Each row was made from one walk, in order. Every step used is in the known rows, and no mark comes twice. Write each row's walk.
Known rows:
b, a: [-122, -127,  182,  -20,   -3,   54,  -55,   67, -127,   59, -175,  108,
  108,   63,  -69,   92,  102,  -39, -106,  -73, -201,   24,  -53]
d, w, k, j: [  72,   23,   -8,  112,   15,  -30,   22,    6,   74,  342, -106,   17,
 -124,   16,    7,  150, -243,   41,  -65,   17,  313,  -24, -120]
h, d, w, k: [ 135,   13, -162,   40,  -78,   28, -205,   58,  130,  -59, -224,  -79,
  -22,    6,   78,   12,  -96,   11, -167, -245,  271, -132,  -89]
w, d, h: [  79,  -24,   71,   -3,   40,  -20, -236,   45,   51,  239,    6,   41,
   10,  -62,   86,   21,   89,   90,    6,  -31, -212,  -62, -195]
k, h: [ -29,    9,   25,  -68,   98,   44,  148,   30,  -83,  -64,  -13,  129,
  -11,   46, -129, -150,   50,    5,  -31,  253, -220,   66,  -74]
w, k: [ -11,   -2,   -9,  -18,  -16,   72, -309,   57,  -53,   11, -288,    2,
   27,   82,  -65,  -35,   44,   73, -139, -190,  149,   54,    8]
h, d, w, g: [  11,   -8, -216,   58,  -82,   26, -258,   39,  241, -120, -114,  -72,
  -53,  -79,   73,  134,   85,  -16, -191, -134,  592, -135,  104]
k, h, d: [  23,   -7,    3, -107,   45, -103,  255,   23,  -29, -333, -115,   17,
   29,   43,  -30,  -74,  -22,  -81,    2,  151, -291, -114,  -71]
h, d: [ -70,  -38,   73, -100,  -32,  -34,   59,    2,   16, -340, -245,  -57,
  126,   38,   51,   50,   68,  -72,  -69,  -48, -115,  -61,  -61]
w, g, j, k: [-160,  -19,  -63,   60,   59,   30, -113,  -31,  -59, -175,   26,   13,
  -54, -188,  234,   25,   13,  -42,  -24, -199,  385,  127,  248]
w, k, h, d: [ 127,   20,  -84,  -71,   28, -130,   78,   66,  -50, -272, -216,  -24,
  -23,   80,  -57,  -86, -102,  -26,  -17,  -30, -159, -177,   -7]
g, w, k, h, d: [ 139,   38,  -52,  -83,   -3, -157,  146,   40, -101, -255,   43,  -85,
  -13,   35,   23,  -52,  -67,    4,   61,   69, -195, -178,  105]
g, j, k: [-162,  -24,   70,    8,   81,   63,  106,  -52, -123, -188,   50,   47,
   22, -158,  257,  -65,  -53,  -77,   27, -121,   11,  189,   32]
j, g: [-191,  -24,   -3,  -22,  -64,  132,  -26,  -36,   40, -124,  -96,   56,
  118,  166, -325,  -57,  131,  -65,   67,  -62, -333,  177,   23]
k, w, d, h: [ 144,    8,   18,   -9,  -31,  -45, -121,   -4,   30,  184,   82,  -14,
   23,  -65,   68,  -75,   38,  111,  -13,  195,  162, -119, -208]
j, g, w: [-169,   -2,   46,  -38,  -92,   93,   76,  -74,  -46,  -99,  254,  -33,
  122,   93, -201,  -11,  181,  -18,  144,   66, -342,  166,  169]
d, h: [   4,  -28,  -27,    7,   17,  178, -168,   67,  -72,  163,   71,   17,
   84,  -64,   35,  -77,   64,   -4,   12,   56, -245,   -1, -110]
j, k, h: [  -4,    3, -156,  -43,   45,   56,  236,    9, -195, -102,  -19,  114,
   18,  -50,   45, -228,  -63,  -58,   71,   83, -266,  123,  -29]
b, d: [ -76,  -39,  358,  -82,   75,   63,  -92,    6,  -44,  117,  -33,  -58,
  100,  140, -101,   85,  206,  -68,   60, -138, -163,   34,  161]
d, w: [ -32,  -10,  -57,   32,  -26,  193,  -81,    7,  137,   94,    7,   50,
   13,  -50,   51,  -26,   49,   18, -189,   47,  215,   95, -187]
k, j, g, w: [-158,    9,  137,    3,  -46,  -49,  325, -107,  -49,   62,  285,  -30,
   49,   97, -186,  145,   -3,  -40,  241,  219, -341,  126,  154]

Which walk is each row?
[ 120,   19,  -29,   81,  -13, -135,  127,    9,  109,  145, -174,  -64,
 -118,   12,   74,  190, -298,  -19,  -40,  -49,  254, -157, -113]
h, d, w, k, j
[-192,  -11,  143,   34,  131,    1, -238,   -6,   84, -137,   43,   32,
  -98,  -93,   52,  137,  130,   31, -141,  -17,  497,   70,  218]
w, g, j
[ -42,   -6,   21,  117,   82,   57, -119,  -25,   57,   88,  228,  -58,
 -116, -181,  246,  100,  -12,  -98,   48, -324,  434,   29,  316]
b, d, w, g, j, k
[  58,   58, -108,   -4,   -7,  -11,   64,   15, -116,  -23,  212,   24,
  -42,  122, -282, -157,   -4,   44,  148,   85, -345,   35,  178]
j, g, w, k, h
[ -67,   10,  233,  -20,  -14, -249,  200, -124,   94,  142,  146,   -1,
  -26,   93, -122,  226,   53,   63,  205,   92, -275,   52,   44]
k, j, g, w, d
[ 168,   49, -181,   52,   44,   62,  -53,   85,   31,  135,    7,   93,
 -143,   14,  -85, -164, -109,   73, -112,   68,  111,  -30, -112]
d, w, k, h
[  62,    8,  115,   55,   -4, -163,  109,  -51,   35,  371,  354,  -27,
  -39,  -12,  -42,  167,  -43,   47,  295,  129, -475,  -73,   -7]
k, j, g, w, d, h
[   6,   28,  138,   18,   14, -116,  104,  -26, -112,  221,   56,  -62,
  -53,   35,   19,  188, -137,   74,   62,   98,  101,    1,  110]
g, w, k, j
[ 110,   15, -132,   -5,    5,    0,  208,   27,  134, -145,   44,   22,
  -47,  -42,   53,  -76,  -93,  -62,  -85,  157,  -41, -124, -188]
k, h, d, w
[ 164,    3, -125,   11,  -70,  -37,  -63,  -21,  -60,  146,   72,  -31,
   42, -144,  206, -147,  -45,   55,   65,   62,  107,  -79, -163]
j, k, w, d, h
[ -81,   -3,  155,  -59,  -57, -120,  -34,  -89,   97,  -11,  120,   -3,
   45,   88, -118,   88,  207,   86,  111,  -27, -291,   95,   56]
j, g, w, d
[ 125,   14,    8,   48,   34,  -91,   18,  -50,  -34,   80,  240,  -12,
  -38, -211,  285, -110, -119,   48,   83,   98,  180,  -78, -129]
g, j, k, w, d, h
[   5,   19,   25,  -30,  -47,   47, -225,   27, -124,   21,   40,  -75,
   45,   27,   27,    9,   80,  111,  -44,  -73,  117,   54,  145]
g, w, k
[  86,   21, -135,   71,  -47,  147, -303,   62,   98,  160, -146,    7,
  -47,    5,   15,  -38,  -31,   78, -200, -178,  353,   15,  -97]
d, w, k
[-183,  -12,  101,   31,  -10,  -25,  264,  -81,   27,   71,  -59,   57,
   24,  175, -321,  111,  -52,  -94,  174,   99, -328,  125,    2]
k, j, g
[  47,   -7, -162,  -83,    1,  -86,  343,   -1, -132, -378, -123,    2,
   49,  -45,  118, -145, -125, -141,   94,   -6, -355,  -72,  -15]
j, k, h, d
[  24,  -18,  -70,    7,  -62,   62,   40,    8,  175, -151,  -89,  -43,
   41,  -51,  131,   33,  -19,  -58, -149,  -14,  125,  -83, -186]
h, d, w
[  23,  -11,  190,   16,   34,  161,  -79,    8,  126,  264,  117,  -41,
   12,   38,  -16,   68,  107,  -50,  -35, -115,   81,    3,    8]
b, d, w
[  82,   32,  -73,  -25,   77,    3,  -54,   75,  -99,    9, -122,   91,
  -65,   85, -156, -160,  -40,   64,  -47,   55,  -70,    3,  -16]
w, k, h
[ -40,    9, -297,   19, -138,   59, -161,  -42,  -72, -153, -104,  -68,
   31,  -87,   58,  -94,   72,    9,  -77,   22,  833,   38,  223]
j, k, w, g
